What can hang from each mark
tinot: deso
nevi: defisis
sise: defisis
deso: guvo relot
donu: deso
relot: defisis deso dukunol tibi zokorun
zokorun: defisis relot tibi
defisis: nevi relot sise
guvo: deso dukunol
pasud: tibi
tibi: pasud relot zokorun

Every row comes from one small tree of marks. The marks that hang from a mark follow it in brackets, in alphabetical order. Every link used is in the known rows. Which tree was each row made from?
In the rows, zero is written as 128.
Known rows
donu[deso[guvo relot[defisis]]]: [184 149 124 119 116 115 192 103 130 139 150 189 126 108 114 127 145 151
 148 130 146 112 162 161 118 121  67  93 109 115 149 161]
pasud[tibi[relot]]: [117  97 157 162 156  97 129 103 107 138 155  49 132 118 152 114 170 125
 110 108 154 144 138 118 108 143 125 117 124 109 136 159]
tibi[relot[defisis]]: [146 130 144 160 148 100 108 138 146 135 133  98 103 143 130 137 128 138
 122 124 147 170  92 165 142 119  95 137 105 163 148 126]
guvo[deso dukunol]: [151 143 128 117 129 197 109  20 151 143 138 196 159  53  98 127 146 131
  59 181 104 123 161 186 142 129 206  64 124 134 156 162]
zokorun[tibi]: [144 148  97 123 150 113 125 120  74 138 148 165 132 115 107 140 147 107
  93 135 151 116 156 133 156 117 144 125 120  96 184 143]
tinot[deso[guvo relot[dukunol tibi[zokorun]]]]: [101 198 112  89 172  97 166 104 123 100 116 115 117 135 174 115 122 150
 196 129 135 144 150 140 129 147 102 109 102 110 125 129]
tibi[pasud zokorun[defisis[relot sise]]]: [ 42 125 129 175 126 116 113 156 124 137 150 109 123  72 128  87 128 149
 130 109 143 166 135 144 186 140 246 125 152 131  97 127]
deso[guvo relot]: [153 177  93 105 138 105 166  84 116 113 139 166 133 153 141 114 151 160
 190 116 145 134 190 129 168 117  90 118 126 108 117 162]
sise[defisis[nevi relot[deso[guvo] dukunol]]]: [130 111 118 158 103 116  93 120 145 108 112 148 113 131 110  92 102 107
 129 162 121  77  91 122 108 137 138 170 183 112  77  96]
donu[deso[relot]]: [178 133 124 114 126 115 204 105 117 147 162 162 126  98  97 128 154 152
 111 128 138 114 150 149 122 133 115  89 125 117 146 152]
pasud[tibi[relot[defisis[sise]] zokorun]]: [102  86 160 173 161 104 118 141 114 128 136  27 129 127 157 106 144 118
 117 102 156 134 126 140 104 159 152 134 131 129 121 153]
donu[deso[guvo[dukunol] relot]]: [165 152 120 104 105 131 188  73 138 148 161 197 141  80 114 127 161 156
 138 143 133 117 172 171 105 118 102  64 112  96 147 180]
pasud[tibi[zokorun[relot]]]: [ 97 101 143 157 160 104 140 119  76 149 148  64 159 122 145 114 169 122
 109  94 155 130 160 119 136 173 178 128 145 103 129 129]
tibi[relot[defisis[sise] deso dukunol zokorun]]: [147 101 169 131 148 120  96 194 175 120  95  57 106 182 155 160  91  98
 123 115 118 154  43 120  91 107  55 160  96 200 132 109]
guvo[deso[relot[tibi]] dukunol]: [157 148 124  94 132 204 129  39 148 127 104 174 155  72 121 127 146 122
  93 170  88 107 170 173 113 130 200  83 123 131 137 144]
zokorun[defisis tibi[pasud]]: [ 98 153 126 147 128 124 112 137  46 172 145 172 109  66 131 131 153 121
 100 121 143 132 154 127 196 101 148 122 111  88 182 132]
relot[dukunol tibi]: [ 83 135 119 105 159 107 110 143 156 119  87 129 149 138 118 131 119 109
 117 119 148 150 100  85  62 138 135 159 113  86 145  84]
pasud[tibi[relot[defisis[nevi sise] zokorun]]]: [125  81 167 171 130 131 103 140 115 129 138  45 123 147 143 128 130 114
 117 109 122 129 122 105 109 144 105 136 123 142 117 148]
tinot[deso[guvo relot[zokorun[tibi]]]]: [143 209 109 102 161 115 167  92  97 109 141 140 108 139 157 139 127 144
 183 134 117 136 171 140 183 132  81  96  90 140 139 144]
deso[guvo relot[defisis zokorun]]: [178 189 111 119 136 133 149 116 138 103 105 168 115 186 131 144 112 135
 197 111 113 129 172 117 173 118  58 145  95 168 107 136]
defisis[nevi relot[deso[guvo] dukunol zokorun]]: [111  95 112  99  48 160 117 151 163  94 151 124 122 186 119 150 113 140
 155 136  81 105 117  73 104 123 123 153 164 128  64 130]
sise[defisis]: [143 155 121 189 174  93 102  89 127 135 108 166 121 104  85  96 114 106
  89 153 156 115 108 141 157 152 152 155 145 129 127  88]
tibi[relot[deso zokorun[defisis[sise]]]]: [113 113 158 138 131 123 117 157 140 151 147  73 112 152 154 175 151 141
 102 116 134 173  90 115 140 123  95 139  99 162 141 113]
donu[deso]: [150 128 127 135 124 111 178  96 128 159 178 177 138  80  82 135 157 153
  79 140 157 134 141 150 119 139 127  83 118 105 168 149]
defisis[relot]: [137 109  95 151 106 112 136 119 140 112 173 147 132 127  81 128 145 131
 124 135 142 120 122 127 159 125 171 132 167 120 108 100]
guvo[deso[relot] dukunol]: [177 148 124  97 133 202 135  29 138 131 121 181 147  72 115 120 143 130
  91 168  85 104 170 186 145 123 193  70 132 146 134 165]
defisis[nevi relot[deso dukunol zokorun] sise]: [113  33 114 113  38 172  95 198 155  90 154  95 134 183 102 135  86 117
 131 136  82  81  74  69 102 117 141 157 202 134  56 110]
tibi[relot[defisis zokorun]]: [145 141 150 155 149 123 101 150 162 131 123  96 102 164 124 164 118 130
 118 116 120 181  93 143 149 124  93 148  79 194 138 115]
nevi[defisis[sise]]: [113 123  92 173 148  89  91 129 132 133 131 137  99 130  74  79 105 142
  94 127 131 128 138 152 190 136 129 146 149 144 105 115]
pasud[tibi[zokorun[defisis]]]: [ 80 113 144 163 154 113 147 107  78 149 157  79 137 107 136 114 168 139
 101 102 162 120 166 106 142 177 179 129 139  88 124 143]
deso[relot]: [169 154 104 118 152 110 172 108 104 117 132 131 119 153 113 118 136 144
 149 115 130 119 154 122 170 130 128 130 144 137 114 133]
guvo[deso[relot[defisis[sise]]] dukunol]: [193 131 130 112 126 209 119  56 142 125 106 178 143  80 109 115 117 112
  97 172  85  86 149 192 143 115 173  82 137 162 132 152]
tinot[deso[guvo relot]]: [139 201 109 113 159  96 175  74 104 110 151 138 109 129 156 116 132 164
 189 141 139 139 164 151 181 136  84  86 112 126 132 147]

Write each row's tree
[158 191 101  88 123 161 139  87 126 117 117 186 136 143 137 150 139 125
 179 129  91 119 195 136 148 105 106 106  95 127 124 169]  deso[guvo[dukunol] relot[zokorun[tibi]]]
[155 155 127 103 110 134 195 102 123 152 165 191 131 107 114 150 165 164
 134 117 131 129 174 135 139 126  78  92  95 108 144 155]  donu[deso[guvo relot[zokorun[defisis]]]]
[153 117 119 135 145 113  97 161  90 137 134 121 117 126 132 141 133  96
 104 129 147 125 114 162 138  98 108 136 111 123 185 139]  zokorun[tibi[relot[defisis[sise]]]]
[ 40 144 137 174 145 112 112 145 115 147 141 112 124  71 132  87 126 157
 120 108 151 180 144 142 190 147 234 120 136 132 114 141]  tibi[pasud zokorun[defisis[sise]]]
[ 86  72 125 102  82 156  78 194  45 169 161 123 113 116 144 139 144 136
  95 114 128 108 103 132 155  89 104 143 144  55 165 139]  zokorun[defisis[nevi sise] tibi[relot[dukunol]]]
[174 110 133 100 134 109 104 192  58 160  89 142 148 157 174 163 132  62
 137 110 137 100  97 140 124  84  36 154 115 118 200  81]  zokorun[relot[defisis deso[guvo] dukunol] tibi]
[152 180 100 104 121 133 151  64 133 120 132 183 139 127 137 117 145 152
 188 138 122 123 186 155 145 109 111  93 126 108 114 172]  deso[guvo[dukunol] relot]
[172  91 152 140 141 107 112 187 149 113  79 103 117 168 131 127  59  78
 127 140 147  86  41 106  80 110  54 161 147 167 136  97]  relot[defisis[sise] deso dukunol]
[173 135 134  93 135 131 194 126 135 139 139 154 126 119  99 141 134 135
 112 112 113 118 131 127 109 129  99 103 107 136 136 144]  donu[deso[relot[dukunol zokorun]]]
[188 144 126 103 136 194 139  83 125 113 115 156 125 140 112 135 121 135
 102 137  85 111 170 138 180 138 144 126 121 181 120 143]  guvo[deso[relot[defisis[nevi] zokorun]]]
[108 200 121 102 168  93 156  99 125 100 110 120 113 119 178 105 116 144
 205 133 129 153 146 134 129 130  89  99  98 119 128 133]  tinot[deso[guvo relot[dukunol tibi[pasud]]]]
[160 113 151 125 111 124 118 166 140 115  86 109  98 182 133 133  65 111
 135 147 117  86  68  98  80 126  60 166 146 160 115 122]  relot[defisis[nevi] deso dukunol]
[177 156 129  94 133 218 130  37 150 128 115 179 147  88 109 139 137 124
  88 162  66 111 172 170 150 126 192  79 115 167 128 158]  guvo[deso[relot[zokorun]] dukunol]
[181 143 129 101 123 115 187 115 138 134 134 183 126 114 119 122 133 141
 151 122 140 110 142 155 101 113  54  98 108 114 146 160]  donu[deso[guvo relot[defisis dukunol]]]
[ 68 169 158 105 151 119 104 155 204 104  50 105 141 155 181 158 102  90
 159 121 112 183 115  40  30 128 100 158  61 150 125 103]  relot[deso[guvo] dukunol tibi[pasud] zokorun]
[106 135 158 175 100 121 100 160 155 114  67  98 103 141 154 130  82 110
 150 164 123 127 110  87  51 147 125 167 121 157 118  97]  relot[defisis[nevi] deso tibi[pasud]]
[122 111 123 173 130 120  86 168 147 117  87 139 138 142  97 134  89  97
 122 144 162 121  95 112  95 139 120 169 127 125 147  59]  relot[defisis[sise] tibi]
[139 147 125 126 103 126 163  64 150 160 177 213 152  62  98 134 164 159
 106 156 151 136 163 172 101 125 115  57 106  84 168 176]  donu[deso[guvo[dukunol]]]
[108 144 144 134  97 160 119 120 141 153 140 160 137 138 136 186 137 133
 117 144 124 133 133  88 143 126  91 122 103 138 134 116]  relot[deso[guvo[dukunol]] zokorun[defisis[sise]]]
[ 86 141 131  92 146  92 125 137 170 113  79 119 151 153 172 146 131 108
 147 135 164 141 109  71  19 130  82 155 105  84 149 102]  relot[deso[guvo] dukunol tibi]
[ 48  91 106 118  66 144  97 168 161  92 129 102 128 135 117 101 110 140
 154 128  95 128 118 100  79 142 223 159 177  94  60 115]  defisis[nevi relot[dukunol tibi[pasud zokorun]]]
[128 142 131  98 147  89 142 117 151 119 116 131 138 153 158 133 126 123
 142 133 158 132 110  96  85 114  67 131 123 112 142 144]  relot[deso[guvo] dukunol]
[114  98 167 141 163 112 120 125 125 129 133  42 131 139 154 128 149 110
 112  93 128 148 120  96  95 139 109 130 106 128 127 150]  pasud[tibi[relot[dukunol zokorun]]]
[142 106 122 119 113 127 136 157 171  99 132 113 125 166 107 159 117  99
 126 125 108 113  85  81 111 121 131 154 143 160  96  86]  defisis[relot[deso dukunol zokorun]]
[189 147 122 135 145 144 131 171 106 106  89 127 105 166 117 132  84  90
 158 111  92 102 134 115 170 109 106 152 116 191 116 119]  deso[relot[defisis[sise] zokorun[tibi[pasud]]]]
[176 137 120  80 165 162 153  73 123 114 118 150 141 116 126 111 140 131
  98 128 112 116 157 144 160 124 151 112 131 144 136 150]  guvo[deso[relot[dukunol]]]
[ 71  87 107 121  58 144  93 159 158  94 130 117 126 134 111 105 109 134
 155 134  93 123 110  89  81 126 189 153 175  92  69 110]  defisis[nevi relot[dukunol tibi[pasud]]]
[ 76  28  94 117  39 157  77 193 149  92 147 112 150 152  92 106  98 123
 139 137 110  89  83  87  77 120 173 160 212  68  70  92]  defisis[nevi relot[dukunol tibi] sise]
[148  98 118 171  91 141  90 153 117 122 135 147 118 154  82 115  76 135
 122 149 131 102 106 131 156 132 113 147 165 142 116 122]  relot[defisis[nevi sise]]
[161  91 128 162 123 112  98 171  83 165 128 139 157 148 112 140 124 109
 120 110 147 135  91 151 189 118  96 142 150 145 160  53]  zokorun[relot[defisis[sise]]]
[ 96 113 142 136 114 142  98 152 131 151 162  94 114 148 130 160 147 162
 104 109 119 181 107 124 167 124 116 137 106 143 129 125]  tibi[relot[zokorun[defisis[nevi sise]]]]
[110 120 125 148  96 125 123 159  62 156 151 151 102  73 140 139 157 104
 115 130 135 103 133 119 169  92 152 133 136  96 157 110]  zokorun[defisis[relot[deso]] tibi[pasud]]
[ 91  53 119 131  45 153 111 176  95 145 174 132 119 131 109 131 130 151
 116 131 129  83  88  92 155 115 127 149 199  78  97  94]  zokorun[defisis[nevi relot[deso dukunol] sise]]
[142  86 128 134 105 140  81 180 134 112 103 134 119 166  94 104  50 115
 132 131 118  95  67 116 119 114  86 158 163 137 112 120]  relot[defisis[nevi sise] dukunol]
[ 89 128 118 114 163 106 129 154 105 151 132 109 157 142 129 128 146 139
 113  90 148 163 123 151 165 156 188 143 140 123 134  99]  tibi[zokorun[relot[dukunol]]]
[ 27 143 167 137 166  98 101 170 146 149 118  50 100  85 186  95 135 158
 135  83 132 222 100 165 143 125 193 129  98 147 116 156]  tibi[pasud relot[dukunol] zokorun[defisis]]
[104 104 162 170 167 102 126 130 115 131 135  31 123 128 159 112 151 123
 119 101 153 140 134 140 105 164 153 136 120 132 123 156]  pasud[tibi[relot[defisis] zokorun]]
[ 98 132 104 109 124 135 151 150 100 120 117 108 128 153 131 122 137 153
 152 110 129 116 156 107 134 154 170 157 152  99  98 106]  deso[relot[tibi[zokorun[defisis[nevi sise]]]]]
[147 142 128  86 165 161 139  83 138 109  92 138 143 102 142 105 135 120
 110 129 109 133 159 132 127 127 168 118 119 139 134 137]  guvo[deso[relot[dukunol tibi[pasud]]]]
[ 84 132 143 129 166  90 140 143 150 133 145  40 118 144 173 139 160 159
 113 117 160 183 114 163 113 157 176 136 115 152 129 150]  tibi[relot[deso] zokorun]
[111 112 139 161 104 123  83 171  98 159  97 127 147 137 136 136 122 117
 142 115 121 159 111 128 142 132 128 155 132 134 144  53]  zokorun[relot[defisis[nevi] tibi[pasud]]]
[182 159 133 115 104 150 177  95 153 142 137 199 128 103 106 148 133 140
 142 139 110 112 159 163 108 120  80  82  91 138 140 161]  donu[deso[guvo[dukunol] relot[defisis zokorun]]]
[ 49 144 153 115 172  90 122 168 176 110  56  62 135 125 181 116 108 100
 137 123 144 163  98  82  19 153 179 160 110 129 123 105]  relot[deso dukunol tibi[pasud zokorun]]
[141  51 105 157  86 113 124 161 142 105 170 110 144 136 100 122 125 106
 121 146 154  89  87 112 126 112 152 133 199 124 104  92]  defisis[relot[deso] sise]
